Each row was made from one path, in order. Every step used is in the known rows, and no mark comes twice. Write each row's path.
Known rows:
V, K, C: [-0.32 -0.25  0.08  0.29  0.07 -0.06  0.31  0.14 -0.15 -0.38  0.00  0.45
  0.08  0.24  0.18  0.26 -0.04 -0.09]
F, K, C, Y, V: [-0.27 -0.07  0.05  0.44 -0.04  0.53  0.02  0.23 -0.05 -0.28  0.17 -0.02
 -0.09  0.36  0.28 -0.17  0.04 -0.11]
F, C, K, Y, V: [-0.10 -0.06  0.08  0.50  0.00  0.19  0.08  0.25 -0.14 -0.25  0.18 -0.05
  0.01  0.22  0.22 -0.21  0.07 -0.08]
C, Y, K, F: [-0.09 -0.42 -0.06  0.55  0.15  0.17  0.35  0.29  0.09 -0.07  0.18  0.31
 -0.15  0.31  0.34 -0.25  0.10 -0.52]
K, F, C, Y, V, P: [-0.27 -0.34  0.21  0.14 -0.02  0.02  0.09  0.22  0.13 -0.24  0.09  0.04
 -0.11  0.14  0.41 -0.16  0.40 -0.30]
K, Y: [ 0.04 -0.05  0.00  0.21  0.18 -0.19  0.08  0.28 -0.28 -0.16  0.37  0.32
  0.17  0.08  0.23 -0.24  0.15  0.06]
V, Y, K, C: [-0.33 -0.11  0.13  0.31  0.02  0.01  0.22  0.19 -0.17 -0.37 -0.02  0.34
  0.04  0.36  0.14  0.19  0.14 -0.07]
Y, K, C: [-0.25 -0.29  0.03  0.39  0.07  0.06  0.35  0.15 -0.10 -0.32  0.00  0.44
 -0.05  0.31 -0.03  0.16  0.01 -0.06]
K, F, C, Y, V: [-0.20 -0.25  0.17  0.50  0.02  0.45  0.02  0.24 -0.01 -0.22  0.19  0.01
 -0.13  0.29  0.30 -0.26 -0.01 -0.11]
K, Y, V, P: [-0.19 -0.13  0.13  0.12 -0.05 -0.19  0.09  0.31  0.01 -0.10  0.16  0.02
  0.00  0.05  0.39 -0.11  0.46 -0.21]
C, Y, V, K, F: [-0.20 -0.37  0.06  0.65  0.06  0.16  0.33  0.36  0.04 -0.06  0.16  0.23
 -0.05  0.25  0.56 -0.15  0.02 -0.57]
V, Y, K: [-0.07  0.32  0.09  0.19 -0.13 -0.04  0.04  0.30  0.05 -0.13 -0.09 -0.29
 -0.05  0.31  0.32  0.15  0.34 -0.32]
C, Y, V: [-0.23 -0.02 -0.05  0.35 -0.05  0.51 -0.08  0.31  0.03 -0.05  0.27 -0.19
 -0.12  0.30  0.39 -0.16 -0.01 -0.12]
Y, K, F, C: [ 0.06 -0.50  0.42  0.52  0.14 -0.08  0.39  0.07  0.00 -0.41 -0.11  0.38
 -0.12  0.14 -0.10 -0.11  0.04 -0.15]
V, Y: [-0.17  0.24  0.19 -0.01 -0.03 -0.03 -0.13  0.28 -0.13 -0.12  0.15 -0.11
  0.14  0.18  0.45  0.10  0.20 -0.09]
Y, K: [ 0.05  0.06 -0.05  0.30 -0.06  0.03  0.24  0.24  0.14 -0.06 -0.07 -0.15
 -0.18  0.24  0.07  0.12  0.16 -0.30]
K, C, Y, V: [-0.36 -0.16 -0.02  0.43 -0.01  0.52 -0.01  0.27 -0.07 -0.18  0.27  0.06
 -0.08  0.36  0.33 -0.13 -0.04 -0.04]

Which path is each row?
[-0.03  0.04  0.05  0.18  0.00  0.12  0.06  0.13  0.11 -0.38 -0.09 -0.19
 -0.19  0.35  0.13 -0.06  0.25 -0.20] | F, C, Y, K
[-0.19 -0.17  0.18  0.10 -0.04 -0.17  0.11  0.20  0.03 -0.31  0.05 -0.03
 -0.02  0.09  0.31 -0.11  0.46 -0.23] | F, C, K, Y, V, P
[ 0.02 -0.12  0.02  0.15  0.20 -0.15  0.11  0.10 -0.23 -0.49  0.20  0.17
  0.13  0.16  0.13 -0.25  0.16 -0.02] | F, C, K, Y
[-0.22 -0.13  0.04  0.09 -0.05 -0.12  0.10  0.27  0.05 -0.17  0.13 -0.07
 -0.02  0.10  0.41 -0.10  0.46 -0.30] | C, K, Y, V, P
[-0.01 -0.05 -0.19  0.14  0.18 -0.08  0.10  0.20 -0.20 -0.29  0.32  0.13
  0.13  0.18  0.27 -0.24  0.14 -0.14] | C, K, Y
[-0.02 -0.22  0.01  0.07  0.10  0.14  0.19 -0.06  0.08 -0.51 -0.06 -0.12
 -0.09  0.19 -0.05  0.04 -0.05 -0.18] | F, C, K
[-0.12 -0.38  0.15  0.16  0.23  0.21  0.02  0.08 -0.04 -0.45  0.21  0.25
 -0.06  0.25  0.25 -0.31  0.04 -0.06] | K, F, C, Y
[-0.20 -0.16  0.13  0.10 -0.10 -0.05  0.13  0.27  0.15 -0.04  0.06 -0.08
 -0.10  0.05  0.33  0.04  0.36 -0.27] | Y, V, P
[ 0.04 -0.59  0.44  0.44  0.21 -0.06  0.35  0.05 -0.06 -0.40  0.02  0.50
 -0.04  0.06 -0.08 -0.14 -0.06 -0.04] | K, F, C
[-0.22 -0.13 -0.02  0.08  0.14  0.33  0.02  0.06 -0.09 -0.53  0.19  0.21
 -0.01  0.35  0.22 -0.18  0.11 -0.07] | F, K, C, Y
[-0.15 -0.40  0.10  0.71  0.04  0.08  0.42  0.36  0.04  0.00  0.12  0.28
 -0.05  0.19  0.46 -0.07 -0.01 -0.57] | Y, V, K, F
[ 0.01 -0.38  0.50  0.46  0.11 -0.11  0.29  0.10 -0.04 -0.44 -0.12  0.31
 -0.05  0.17  0.02 -0.09  0.13 -0.16] | V, Y, K, F, C
[-0.05  0.11 -0.16  0.17 -0.02  0.19  0.05  0.23  0.14 -0.18  0.03 -0.24
 -0.19  0.37  0.26 -0.04  0.24 -0.31] | C, Y, K
[-0.29 -0.14  0.14  0.07 -0.08  0.08  0.07  0.19  0.11 -0.32  0.04 -0.06
 -0.09  0.19  0.37 -0.09  0.46 -0.29] | F, K, C, Y, V, P
